What can hang from each mark:
k_11: k_339 k_443
k_443: k_862
k_501: k_957
k_862: k_443 k_957
k_217: k_11 k_897
k_957: k_11 k_862 k_897
k_339: k_11 k_501

Known rows, with every way that one mark hangs from another:
k_217(k_11(k_443) k_897): [-2.70  0.16 -1.89 -2.54 -1.83  5.52 -0.58  2.18  2.39 -1.91 -0.61 -3.77
  1.27  2.09 -1.47 -0.76  0.85 -0.27 -2.26 -2.23  1.46]
k_957(k_11(k_339 k_443) k_862 k_897): [-4.58  0.79 -2.64  0.19 -1.99  5.91  1.86 -3.21  0.08 -2.39 -2.95 -1.73
 -1.06  1.51 -1.45 -1.57 -0.21  2.02 -3.59  0.09 -2.22]
k_862(k_443): [-1.10 -0.68  0.71  0.56 -1.24  1.30 -0.20  1.32 -0.43  0.11 -1.49  1.26
  1.40  0.37  0.99  0.88 -0.08 -0.55  0.91 -0.38  0.69]
k_501(k_957(k_11 k_897)): [ 0.66 -0.81 -1.15  0.43  1.15 -0.47  1.74 -0.57 -0.24  1.32 -2.54  0.08
 -0.92  3.12 -0.59 -0.51  0.55 -0.63 -1.92 -0.27 -0.82]
k_957(k_862 k_897): [-1.49  1.04 -2.33  1.94  0.69 -0.11 -0.25 -2.44 -1.92 -0.12 -2.57  0.16
 -2.99 -0.02  0.13 -2.01 -1.32  0.94 -2.24  0.98 -1.83]
k_11(k_339(k_501) k_443): [-2.93  0.05  0.17 -2.57 -1.72  5.60  0.36 -0.10  1.33 -2.89 -1.42 -2.40
  2.22  0.19 -0.72  0.95 -0.52  1.18  0.17  0.67  0.33]
k_339(k_501(k_957(k_11))): [ 0.72 -2.31  1.30 -0.92 -0.48  0.01  0.43 -0.89  0.71 -0.06 -4.02  0.31
  0.44  0.91 -0.48  0.78  0.78 -1.30 -1.07  0.66  1.31]
k_501(k_957(k_11)): [ 0.78 -1.48  0.22 -0.02 -0.10 -0.45  1.46  0.00  0.77  0.96 -1.62  0.36
 -0.62  1.37 -1.24  0.54  0.83 -1.14 -0.39 -0.99  0.37]
k_339(k_11(k_443) k_501(k_957)): [-1.43 -0.98 -0.17 -2.89 -1.01  4.78  0.86  0.85  0.06 -1.48 -3.68 -0.75
 -0.16 -0.11 -0.91  2.76 -0.08 -0.22 -0.06  1.41  1.68]
k_957(k_11 k_862(k_443) k_897): [-3.34 -0.63 -1.12  2.59 -1.78  1.95  0.40 -2.34 -1.91 -0.30 -5.22  1.90
 -1.21  1.25  0.99 -1.42 -0.21 -0.06 -3.45  0.47 -1.21]
k_862(k_957(k_11(k_339 k_443) k_897)): [-3.57  2.13 -2.60 -0.04 -2.24  5.63  2.32 -0.74  1.02 -2.69 -2.90 -1.73
  2.29  3.03 -1.21  0.11  2.54  0.38 -2.73  0.25 -1.12]
k_957(k_11): [-0.65 -1.09  0.33  0.39 -1.33  0.88  0.77 -1.64  0.41  0.15 -1.16  0.86
  0.95  0.62 -0.52 -0.51  1.44 -0.32 -2.00 -0.06 -0.04]
k_217(k_11 k_897): [-1.10 -0.72 -1.59 -1.18 -1.02  3.10 -1.19  1.15  1.36 -0.72 -0.69 -2.58
 -0.24  1.64 -0.71 -1.27  1.34  0.06 -2.31 -1.12  1.52]
k_501(k_957): [ 1.51 -0.36 -0.22 -0.37  1.02 -1.07  0.46  1.99  0.10  1.05 -0.70 -0.47
 -0.95  1.00 -0.44  0.96 -0.31 -0.90  1.61 -0.86  0.54]
k_501(k_957(k_11(k_339) k_897)): [-0.54 -0.33 -1.94 -0.45  0.50  2.21  2.11 -0.57  0.26  0.32 -1.31 -0.91
 -1.06  3.53 -1.01 -0.21  1.06  0.89 -1.07  0.01 -1.27]
k_11(k_339): [-1.57  0.33 -0.87 -0.95 -0.54  2.82  0.55 -0.05  0.71 -1.05  0.84 -1.07
 -0.05  0.20 -0.56  0.63  0.47  1.44  1.01  0.31 -0.31]
k_339(k_501(k_957)): [ 1.12 -1.11  0.79 -1.20  0.83 -0.73 -0.62  0.76  0.06  0.18 -2.96 -0.68
 -0.10  0.50 -0.01  1.07 -0.71 -0.88  0.66  0.75  1.11]
k_501(k_957(k_862 k_897)): [-0.22  0.69 -2.34  1.52  1.61 -0.83  0.28 -0.26 -1.68  1.01 -3.16 -0.47
 -4.13  1.57 -0.23 -0.87 -1.91  0.25 -0.86  0.05 -1.38]
k_339(k_501(k_957(k_897))): [ 0.69 -0.62 -0.74 -0.54  2.37 -0.76 -0.20  0.13 -0.87  0.91 -3.68 -0.45
 -0.93  2.14  0.60 -0.03 -0.82 -0.25 -1.08  1.26 -0.09]
k_443(k_862(k_957(k_11 k_897))): [-1.08  2.51 -1.43  2.65  0.28  1.75 -0.10 -2.29 -0.04 -1.26 -5.20 -0.77
 -0.52  1.71 -1.10 -1.24  1.90  0.19 -4.94  0.50  0.71]
k_339(k_11): [-1.22 -0.54 -0.61 -0.70 -1.04  3.19  0.40 -0.98 -0.63 -0.79 -0.87  1.06
 -1.18 -1.15 -0.25  1.27  1.42  0.89 -0.60  1.73  0.69]
k_217(k_11(k_339(k_501))): [-2.35 -0.15  0.41 -2.52 -0.49  5.11 -1.81 -0.40  1.15 -3.25 -1.30 -3.65
  1.44 -0.03  0.19  0.56  0.60  1.11 -0.91 -0.08  0.79]

Rows:
[-0.86 -1.48  0.96 -1.87 -1.40  2.52  1.04  0.12  1.49 -1.25 -3.96 -0.94
  1.81  1.42 -1.37  1.15  0.23 -1.18 -1.57 -0.63  1.03] -> k_339(k_501(k_957(k_11(k_443))))
[-1.70 -0.91 -1.49  2.59 -0.76  1.21  0.88 -0.62 -1.98  0.64 -5.58  1.28
 -2.33  2.21  0.34 -0.28 -0.33 -0.71 -1.90 -0.36 -0.57] -> k_501(k_957(k_11 k_862(k_443) k_897))
[-0.92  1.13 -1.71  1.98 -0.88  0.18  0.82 -1.85 -0.36 -0.50 -3.90  0.62
  0.98  2.65  0.28 -0.96  2.32 -0.64 -3.85  0.71 -0.77] -> k_862(k_957(k_11 k_897))
[-0.88  1.29 -1.05 -0.23  1.30  3.08  1.45 -0.11  0.86 -0.12 -4.10 -2.29
 -1.12  2.49 -2.51 -0.32 -0.43  0.59 -3.14 -2.01  0.66] -> k_501(k_957(k_11(k_443(k_862)) k_897))
[-3.51  1.27 -1.60  1.79 -2.65  4.73  1.08 -0.35 -0.19 -1.82 -4.37  0.59
  2.11  3.08  0.63  0.67  2.76  0.31 -1.86  0.82 -0.62] -> k_862(k_443 k_957(k_11(k_339) k_897))
[-1.53 -1.34  0.07  1.94 -2.26  1.37  0.49 -0.07 -0.93 -0.24 -4.96  1.21
 -1.65  0.80 -0.44  0.71  0.10 -1.43 -0.20 -0.84  0.16] -> k_501(k_957(k_11 k_862(k_443)))
[-2.15  0.44 -2.16 -1.39 -0.30  4.47  3.07  0.41  1.03 -0.57 -1.60 -1.84
  0.17  3.70 -2.02  0.15  0.60  1.02 -1.45 -1.05 -1.43] -> k_501(k_957(k_11(k_339 k_443) k_897))
[-1.51  0.46  0.22 -2.58  0.22  5.99 -0.34  0.37  0.40 -2.38 -5.05 -1.81
 -1.64 -0.69 -2.39  2.48 -0.76  0.93 -1.18  0.74  3.27] -> k_339(k_11(k_443(k_862)) k_501(k_957))
[-2.05 -1.55 -0.01 -0.82 -2.06  2.63  0.76 -1.82  0.58 -1.88 -5.70 -1.04
 -0.66  0.22 -1.42  0.85 -0.77 -1.01 -2.19 -0.02  0.42] -> k_339(k_501(k_957(k_11(k_443) k_862)))
[-0.74  3.45 -2.01  2.06  1.68  1.05 -1.05 -0.73 -0.49 -0.77 -4.02 -1.26
 -1.38  1.15 -0.68 -0.91  0.27  0.78 -2.85  0.34  0.68] -> k_443(k_862(k_957(k_897)))
[-3.48  1.35 -1.21 -0.60 -3.90  5.94  2.02 -0.16  1.87 -3.60 -2.08 -1.11
  2.85  1.58 -1.63  1.20  2.54  0.03 -1.28 -0.33  0.19] -> k_862(k_957(k_11(k_339 k_443)))
[-2.26  1.58 -1.54  2.51 -0.57  1.02 -0.26  1.64 -1.50 -0.26 -4.11  0.97
  1.31  2.24  1.77  0.44  0.79 -1.01 -0.79  0.57  0.15] -> k_862(k_443 k_957(k_897))
[-2.16  1.90 -1.85  0.95 -1.63  2.98  1.68 -0.59  0.39 -1.63 -3.87 -0.32
  2.38  2.93 -0.41 -0.40  2.02 -0.99 -4.09 -0.23 -0.70] -> k_862(k_957(k_11(k_443) k_897))
[-0.28 -1.12 -0.62  1.25 -1.10 -0.15  0.95 -1.38 -0.28  0.09 -3.17  0.73
 -3.02  0.33 -1.39 -0.01 -0.03 -0.65 -1.07 -0.43 -0.39] -> k_501(k_957(k_11 k_862))
[-2.69  0.63  0.34 -2.27 -0.88  7.12 -0.81 -1.48  0.46 -3.39 -4.74 -1.37
 -0.44 -2.09 -1.67  1.45 -0.24  1.53 -2.86  1.52  2.82] -> k_339(k_11(k_443(k_862)) k_501)
[-3.73 -0.26 -1.07 -1.92 -1.62  6.20  1.60 -2.25  0.89 -2.22 -3.37 -1.72
  2.32  2.20 -0.71 -0.64  0.63  1.52 -3.44  1.19 -1.00] -> k_957(k_11(k_339(k_501) k_443) k_897)
[-1.75 -0.47 -0.98  0.10 -2.19  2.37  1.27 -0.50  0.43 -1.48 -3.42 -0.87
 -1.53  0.62 -2.22  0.28 -0.62 -0.94 -1.34 -1.52 -0.57] -> k_501(k_957(k_11(k_443) k_862))
[-0.97 -0.99 -0.47 -1.45  0.01  2.26  1.63 -0.46  0.45 -0.64 -4.77 -1.10
  1.04  3.02 -0.70  0.14  0.17 -0.74 -3.05 -0.07 -0.25] -> k_339(k_501(k_957(k_11(k_443) k_897)))
[-1.98  0.61 -1.13  2.80 -1.88  1.67  0.67  0.01 -1.05 -0.54 -5.29  1.73
  2.24  2.64  1.21 -0.11  2.54 -1.42 -2.75  0.76 -0.27] -> k_862(k_443 k_957(k_11 k_897))
[-2.56  1.89 -1.55 -1.92 -0.75  6.88 -1.47  1.70  2.58 -2.30 -2.24 -4.85
 -0.33  1.31 -2.77 -1.19  0.29  0.85 -3.50 -2.85  2.67] -> k_217(k_11(k_443(k_862)) k_897)
[-2.77 -0.51  0.05 -2.67 -1.86  5.87  0.19 -0.93 -0.03 -2.78 -3.06 -0.44
  0.98 -1.21 -0.26  1.76  0.60  0.64 -1.63  1.97  1.41] -> k_339(k_11(k_443) k_501)
[-2.26  1.75 -1.15  0.07  0.06  4.38  0.87 -2.11  0.78 -1.01 -3.59 -1.66
 -0.19  1.46 -2.10 -1.50 -0.49  1.33 -4.95 -1.28  0.24] -> k_957(k_11(k_443(k_862)) k_897)
[-2.68 -1.08 -1.13 -2.88 -1.40  6.19 -1.96  0.10  2.08 -2.49 -2.11 -3.64
  0.73  1.72 -0.92 -0.45  1.69  1.30 -1.84  0.57  1.90] -> k_217(k_11(k_339(k_501)) k_897)
[-3.06  2.26 -0.71 -1.66 -0.60  6.34  0.62  0.42  1.81 -2.65 -0.86 -3.59
 -0.09 -0.35 -2.75  0.70 -1.12  2.27 -0.38 -1.15  1.12] -> k_11(k_339 k_443(k_862))
[-3.54 -1.03  0.59 -2.54 -3.16  6.14  1.39 -1.79  1.80 -3.26 -2.64 -1.33
  3.01  0.73 -1.02  0.52  1.08  1.04 -1.74  0.95  0.20] -> k_957(k_11(k_339(k_501) k_443))
[-2.76  4.62 -1.97  0.20  0.79  5.61 -1.48  0.90  0.90 -3.32 -3.91 -4.61
  0.35  1.96 -1.15 -0.40  0.12  0.47 -4.62 -2.64  1.31] -> k_217(k_11(k_443(k_862(k_957(k_897)))))
[-1.88 -0.94 -1.26  0.37 -1.75  2.52  1.28 -1.61  0.37 -1.07 -2.75 -0.97
 -2.82  0.67 -1.93  0.62  0.60  0.57 -0.08 -0.24 -0.84] -> k_501(k_957(k_11(k_339) k_862))
